What can hang from each mark:
q_496: q_176 q_207 q_944
q_207: q_8 q_62 q_496
q_166: q_8
q_62: q_638
q_638: q_62 q_166 q_944
q_176: q_496
q_944: q_496

Every row comes from one small tree of marks. The marks that hang from a mark follow it in brackets, in the order of their numbers. Every link used is in the known rows. Which tree was each row made from?
Known rows:
q_62{q_638{q_166{q_8} q_944{q_496{q_176}}}}: [-46.7  30.3  18.5 -20.8  13.7  14.1  39.1  -6.6  13.9   1.7  72.0  16.2
  51.3 -21.2  24.1   6.5 -27.8   2.1   4.3]
q_176{q_496{q_207{q_62{q_638{q_166}}} q_944}}: [-27.7  60.2  70.2 -34.1  -2.0  34.7 -18.9  20.8 -54.1 -38.6  50.1   0.9
  40.8 -39.7 -14.1 -26.7 -26.6 -50.5  27.3]
q_62{q_638{q_166 q_944{q_496}}}: [-46.8  56.3  14.3 -29.9  33.9  26.3  25.2   0.2 -10.6 -15.7  31.1   8.9
  11.9 -34.3   5.9  -2.0 -17.7  -8.3 -34.4]
q_496{q_176 q_207{q_8 q_62} q_944}: [-13.8  11.6  28.0  -1.3 -59.3  12.2 -37.7 -23.0 -32.5 -10.1  61.1  23.6
  32.3  25.2  -4.2 -37.4 -69.2 -50.5  61.0]
q_496{q_944}: [-30.1   6.7   4.7 -14.7  -6.3   6.8   1.8 -17.6 -18.5   5.5  -2.9   8.7
  -2.2 -12.4   9.0 -23.9 -15.3  -8.2   2.9]
q_496{q_207{q_8} q_944}: [-12.2  13.5  29.7 -35.2 -39.9  23.8 -29.5 -20.0 -26.0 -17.4  25.1  18.8
 -35.0  34.9  -7.6  -6.8 -43.8 -45.5  10.1]
q_496{q_176 q_207 q_944}: [-22.4 -14.1  21.7 -11.4 -42.4   8.9  -9.9 -22.7  -5.0  13.6  39.1  10.8
   9.6  18.2  16.7  29.2 -48.7 -23.1  48.7]
q_207{q_62{q_638} q_496{q_176}}: [ 10.9  -1.8  21.5  25.4 -17.6 -16.7  -5.2   5.2 -10.5  -1.7  64.3   2.0
  84.1 -18.3  13.4 -31.0 -18.2  -4.4  49.6]
q_638{q_62 q_944{q_496}}: [-50.3  18.4 -17.3 -24.8  29.5  24.5  25.9   3.4 -28.2 -17.6  11.7  12.8
   5.8 -40.1   0.8   7.5 -11.1  10.4 -15.0]
q_166{q_8}: [ 3.9 -9.8 10.9 -1.5 -0.9  0.1  9.5  3.7  6.8  2.5 11.5  2.3 12.4  0.9
  9.7 -2.3  4.6  6.8  2.9]
q_496{q_207{q_8}}: [ 16.2   3.3  25.3 -21.2 -34.3  18.0 -30.4  -1.8  -7.5 -22.3  27.4  10.3
 -34.2  47.7 -16.4  20.3 -28.3 -37.0   6.4]
q_176{q_496{q_207}}: [ 21.3   7.7  33.3 -25.0  -5.6  29.6 -20.2  32.3 -23.9 -18.3  25.8  -2.3
   0.1  20.3 -28.6  61.6   1.1 -25.9  14.3]
q_62{q_638{q_166{q_8} q_944{q_496}}}: [-41.1  47.8  26.8 -32.1  32.6  24.7  33.4   4.5  -5.2 -15.4  43.0   9.7
  20.2 -33.4  14.8  -8.0 -12.1  -0.5 -29.7]
q_638{q_166{q_8}}: [-24.9   0.1  21.1 -21.2  -1.7   3.6  10.5   0.4  12.8 -20.6  21.9   0.6
   0.1  -5.4   8.1  -8.8   1.2  -3.6  -6.0]
q_944{q_496{q_176 q_207{q_62{q_638}}}}: [ 12.1  47.7  35.6  24.6 -11.3  13.1  -9.2  15.8 -16.8   5.6  52.1  -3.2
  83.2 -13.3  10.4   9.2 -47.0 -20.1  44.7]
q_62{q_638{q_166}}: [-23.6  27.1  26.9 -17.8  10.6   1.5  10.6  -1.6  11.3 -17.0  19.4  -4.5
   4.7 -24.5  10.0 -15.0  -3.8 -12.4  -6.5]
q_62{q_638{q_166{q_8} q_944{q_496{q_207}}}}: [-28.4  39.6  48.3 -42.5  16.8  36.5  17.3   9.1 -10.6 -23.6  52.5   6.9
   4.6 -16.5  13.3  32.6 -31.9 -15.9 -16.1]
q_944{q_496{q_176 q_207}}: [  0.7  12.8  12.6   0.9 -21.5  18.8  -4.5   6.2   3.3   7.4  34.4   6.1
  26.1  27.0   6.1  66.1 -37.6 -14.6  23.4]
q_176{q_496{q_944}}: [-22.4  20.8  14.7 -27.2   5.8  24.4  -3.0  10.4 -35.1  -2.1  13.7  11.3
  15.6  -8.5 -17.3  -0.9   5.9 -19.1   3.1]
q_496{q_176 q_207{q_8 q_62{q_638{q_944}}}}: [  5.2  16.5  32.2   1.0 -33.2  10.8 -21.1 -15.2 -20.5  -8.6  89.8  19.9
  41.3  10.0  -3.1 -22.6 -65.3 -35.8  55.7]
q_176{q_496{q_207{q_62} q_944}}: [ -2.7  32.2  45.5 -16.3 -10.9  34.4 -30.5  21.1 -67.2 -19.9  29.2   6.9
  37.7 -13.7 -25.0 -10.8 -23.8 -39.4  33.4]

Write each row's tree:
[  7.7  -9.4   3.9  13.5 -41.9  -7.7 -29.1  -4.1 -18.4 -19.3  70.5  22.1
  51.2  30.6 -10.6 -39.5 -30.2 -25.1  38.6]	q_207{q_8 q_62 q_496{q_176}}
[ -0.5  43.4  44.9 -26.5 -27.2  40.8 -46.9  15.7 -68.2 -35.4  46.2  20.4
  21.1  16.1 -38.8 -30.0 -33.4 -60.7  26.4]	q_176{q_496{q_207{q_8 q_62} q_944}}
[-17.5   0.6  27.4   8.9 -42.5   7.1 -21.8 -16.8 -28.1   5.8  43.0   8.5
  47.4  -6.9  10.9 -18.4 -57.5 -28.4  66.7]	q_496{q_176 q_207{q_62} q_944}
[-19.6  -3.3  23.0 -23.2 -60.5  14.1 -23.9 -30.4  -5.1  -1.2  55.4  25.3
  -8.2  47.1   2.0   8.6 -58.4 -45.0  43.7]	q_496{q_176 q_207{q_8} q_944}
[-45.9  56.6  12.9   4.5  15.2  12.9  17.1  -2.7 -16.1  -7.6  66.3  15.0
  78.2 -45.3   9.1 -36.0 -43.9 -11.6  16.9]	q_207{q_62{q_638{q_166 q_944{q_496{q_176}}}}}
[-33.3  11.4  28.3 -30.7  18.2   8.0  28.1  -6.8   5.0 -13.7  48.1   8.3
   5.5 -32.4  16.0 -18.1  -8.6   0.0  -7.7]	q_62{q_638{q_166{q_8} q_944}}
[ 11.0 -10.7  17.1  -7.6 -54.0   8.6 -26.0 -13.2  12.4  -6.5  56.6  15.1
  -6.0  59.9  -6.7  34.4 -45.3 -35.6  41.2]	q_496{q_176 q_207{q_8}}
[ -6.5  75.4  14.3  -1.5  18.9  24.8  -5.5   4.3 -45.3 -14.8  43.3  20.7
  46.2 -20.6 -13.9 -63.3 -35.3 -24.3 -13.0]	q_207{q_8 q_62{q_638{q_944{q_496}}}}
[ -9.0  14.7  37.0 -37.7 -11.9  36.1 -17.5  16.3 -42.0 -14.1  23.3   7.5
  -0.9   8.0 -18.2  37.4 -12.8 -33.5  16.0]	q_176{q_496{q_207 q_944}}
[-16.0  14.7  20.1 -13.9 -28.9   9.4 -34.8  -8.9 -55.5 -31.3  37.5  25.3
  21.2   6.9 -11.5 -80.8 -30.0 -37.2   7.8]	q_207{q_8 q_62 q_496{q_944}}
[-30.1 -29.1   2.5 -12.2 -33.5  -3.8  -0.8 -21.3  -9.3   6.5  43.6  18.6
  27.2  12.3  17.7   1.7 -24.2  -8.9  32.2]	q_207{q_496{q_176 q_944}}
[  1.7  52.4  67.5 -17.5   3.9  29.5 -21.5  38.4 -37.7 -44.4  53.5  -9.6
  43.8 -28.4 -22.5   0.3 -11.8 -41.9  24.7]	q_176{q_496{q_207{q_62{q_638{q_166}}}}}
[  6.0  28.7  17.5  23.1 -21.7  16.2 -17.3  14.2 -21.6   0.6  41.4   3.8
  65.9   4.7   0.1  18.6 -47.5 -19.0  40.6]	q_944{q_496{q_176 q_207{q_62}}}
[-67.5 -17.8   6.1 -45.9  12.4  12.3  32.1  -6.7  -4.1 -39.3  37.8  11.9
  -9.5 -44.0  11.2 -11.2  -7.8   8.3   2.4]	q_638{q_62 q_166{q_8} q_944}
[-79.6   1.1  -5.4 -34.5   8.2  17.1  43.4  -6.4   3.4 -21.5  62.9  21.5
  32.4 -32.9  16.8  13.5 -26.5   8.2  13.7]	q_638{q_62 q_166{q_8} q_944{q_496{q_176}}}
[-63.6  31.8  17.3 -64.6  -4.4  46.6  -3.0  -1.6 -29.0 -63.0  49.0  22.9
 -41.5   0.9 -16.7  23.9 -45.8 -37.1 -16.5]	q_638{q_62 q_166 q_944{q_496{q_207{q_8}}}}
[-40.2   6.4  -0.6 -33.2 -24.2  32.2   1.5  -9.3 -13.7 -25.2  69.1  30.6
   0.3  19.5  -4.7  43.6 -55.5 -24.2  27.1]	q_638{q_62 q_944{q_496{q_176 q_207{q_8}}}}
[-35.0  44.8  61.8 -19.9 -12.9  19.6 -16.7  -7.5 -37.5 -28.7  36.2  -2.1
  25.3 -43.7  11.1 -46.3 -46.5 -40.4  25.6]	q_496{q_207{q_62{q_638{q_166}}} q_944}
[-28.3  36.5  38.5 -22.3   6.8  38.0  -5.3  13.8 -40.0 -37.0  49.8   8.8
  27.6 -21.4  -4.6  -6.9 -42.4 -21.6  -3.4]	q_638{q_166{q_8} q_944{q_496{q_207{q_62}}}}
[ 14.2  46.1  25.1  15.0  -5.5  -0.8 -19.0   2.4 -21.4 -17.0  34.7   5.9
  39.2 -10.4 -11.3 -74.8 -19.8 -27.2  13.9]	q_207{q_8 q_62{q_638}}
[ 16.6  34.8  47.0 -12.6  14.2  32.9 -14.3  31.5 -55.5 -20.2  56.8   1.5
  47.9 -29.2 -22.6   5.8 -17.8 -27.0  30.2]	q_176{q_496{q_207{q_62{q_638{q_944}}}}}
[-48.0  16.8  35.8  -7.0 -22.3  -4.7  -2.2 -16.0 -21.7 -18.2  71.0  13.0
  70.7 -36.2  23.7 -61.3 -37.2 -27.0  41.6]	q_207{q_62{q_638{q_166}} q_496{q_176 q_944}}
[-23.4  -1.8  12.7 -35.1 -30.0  11.2 -21.3 -17.4 -31.0 -23.5  31.6  27.2
 -18.6  30.2  -5.5 -35.4 -18.7 -32.4  -8.2]	q_207{q_8 q_496{q_944}}
[ -5.8  32.0  11.5  -1.0 -27.7  29.7 -24.9  -3.6 -36.5 -13.5  72.1  27.8
  40.4  26.2 -17.7   2.0 -68.7 -36.2  30.7]	q_638{q_944{q_496{q_176 q_207{q_8 q_62}}}}
[ -5.4  27.5  39.3 -50.0 -28.1  42.6 -32.4   9.2 -43.9 -26.9  40.1  21.6
 -18.2  37.9 -33.1  16.9 -22.9 -56.9  10.3]	q_176{q_496{q_207{q_8} q_944}}
[-74.5  16.7   3.4 -45.1  29.3  27.2  37.2   4.2 -13.6 -39.8  33.3  14.6
   4.2 -44.4   8.5   1.0 -12.5   7.2 -21.5]	q_638{q_62 q_166{q_8} q_944{q_496}}
[ 19.6  47.4  48.7 -23.1  -1.5  38.7 -31.0  24.4 -57.7 -36.2  74.2  15.9
  29.6   0.4 -38.6 -14.3 -30.0 -49.0  22.8]	q_176{q_496{q_207{q_8 q_62{q_638{q_944}}}}}
[-17.6  47.4   5.3 -10.6  33.8  22.7  23.9   3.5 -18.2   5.8  20.7   9.3
  22.8 -29.1   8.2   0.1 -14.1   1.2 -23.4]	q_62{q_638{q_944{q_496}}}
